Each row was made from one walk, in order. Every step used is in the known rows, and no mark comes twice. Write each row's walk.
(in the rows, 128 means zero)
Known rows:
A -> L -> R: [140 176 136 134 143 116  97 100 161  98 141  64 137 172 150 158 148 162
  95 130]
J -> F: [117 149 118 117 114 114 151 118 116 148 131 170 129 150  68 149 111  75
 161 102]
L -> A: [135 105 106 111 104 101 175 118 113 150 144 156 120 126 150 135 118 161
  93 117]
F -> R -> L: [133 137 132 137 187 126  93 149 137  86 144  96 136 153 192 142 168 154
  99 130]
A -> R -> L -> F: [132 123 155 193 110 126  91 123 127 109 117 105 141 154 128 151 127 155
 152 159]
J -> F -> R -> L: [130 164 115 139 175 140  88 152 147 117 138 127 151 154 140 158 152  87
 120 148]
F -> A -> L: [127 133 127 123 117 119 126 171 128 109 138 135 108 152 155 132 129 162
 122 140]
F -> L -> A: [151 120 101 114 111  98 139 127 161 119 159 128 111 131 138 120 124 166
  84 108]
M -> L -> R -> F -> A -> E: [169 110  93 138 158 175  83 122 127 128 102 132 137  69 161  70 140 157
  51 157]
R -> L -> F -> A: [135  94 135 172 126 140 104 165 141 120 100 149 113 139 144 160 131 131
 111 110]
P -> F -> A -> E: [111  98 117  84 151 164 228 186 123 162 139 173 115  85  98  35 126 126
 137  82]
R -> F: [101 100 158 142 105 106 132  90  82 137 110 165 133 140  93 151 100 119
 169  81]
R -> L: [140 114 134 146 127 123  85 125 138 123 144 111 123 142 175 127 156 156
 102  94]
A -> L -> F: [100 131 171 160  83 113 132 122 180 131 104 135 134 203  92 154 111 115
 171  99]
L -> R -> F: [124 134 145 145 149 119 110  64  91 115 108 116 144 132 106 183 115 131
 119  98]
J -> F -> A: [127 140  97 115 129 127 159 161  91 135 124 189 110 123  88 154 108  88
 141 130]
R -> L -> F -> J: [109  96 177 133 100 131 126 120 179 133 102  87 103 138 135 123 143  96
 172  79]
M -> L: [145 127 128 127 122 110  84 121 149 132 127 125 130 151 159 119 166 158
 100 105]
A -> L -> R -> F -> J: [103 149 179 115 112 129 100  78 150 118 114  49 130 137 132 148 127 115
 167 125]
J -> F -> L: [132 165 113 121 119 113 118 126 165 116 142 142 118 154  55 135 118  81
 146  94]
A -> E: [133 103 112  99 122 129 198 118 124 126 139 149 108 109 119  25 114 143
 133  95]

Which walk is each row?
[111  91 139 137 122 121 141 134  56 125 105 185 115 115 113 156  98 128
 148 109]
R -> F -> A
[123 139 149 148 164 120 105 140 176 107  85 131 152 184 130 161 155 118
 125 129]
M -> L -> F -> R
[ 74 120 183  59 125 120 209 136 142 163 135 101 110 124  90 107 151  89
 208  40]
P -> F -> J
[139 134 117 127 139 109 159 160  42  82 142 133 107 111 145 134 115 188
 144 191]
F -> A -> R
[157 130 119 154 161 144  43 116 110 120  96 121 143 107 162 178 150 158
  61 148]
M -> L -> R -> F -> A
[127 103 104 105 176 183 177 183 185 178 162 130 162  91 177  37 161 144
  72 130]
P -> F -> R -> L -> A -> E
[119 152 160 161 122 126  73  78 137 118 116  92 155 162 123 176 120 140
 123 129]
A -> L -> R -> F
[142 144  86 136 155 142 108 158 152 152 149 143 160 129 168 157 142 105
  75 181]
J -> F -> R -> L -> A
[108 127 167 103 137 121 136  65 104 114 106  72 116 106 115 154 121 106
 162  97]
L -> R -> F -> J
[139 121  72  99 127 156 202 169 109 146 128 200 102  84  85  43  96  88
 135 139]
J -> F -> A -> E
[ 93 116 181 114  94 107 155  93  57 113 120  98 116 103 104 117 100 126
 236 157]
A -> R -> F -> J
[106  97 153 112  74 109 173  98  63 148 131 113 125  80 134 116  90 143
 189 188]
L -> A -> R -> F -> J
[130 133 159 115 133 131  65  73 148 130  98  59 134 109 152 141 164 121
 124 116]
M -> L -> R -> F -> J
[153 152  94 160 130 149  81 177  85 119 148 136 130 105 142 146 131 134
 125 219]
J -> F -> A -> R -> L
[146 146  83 116  97 115 138 132 172 151 152 160 126 130  85 134 109 100
 102 126]
J -> F -> L -> A
[154 170  85 132  96 112 130 135 133 126 165 135 135 118  87 131  99 133
 123 203]
J -> F -> L -> A -> R
[154 127  62 120 154 174 147 165 171 162 154 156 152  91 166  49 132 106
  68 191]
J -> F -> R -> L -> A -> E
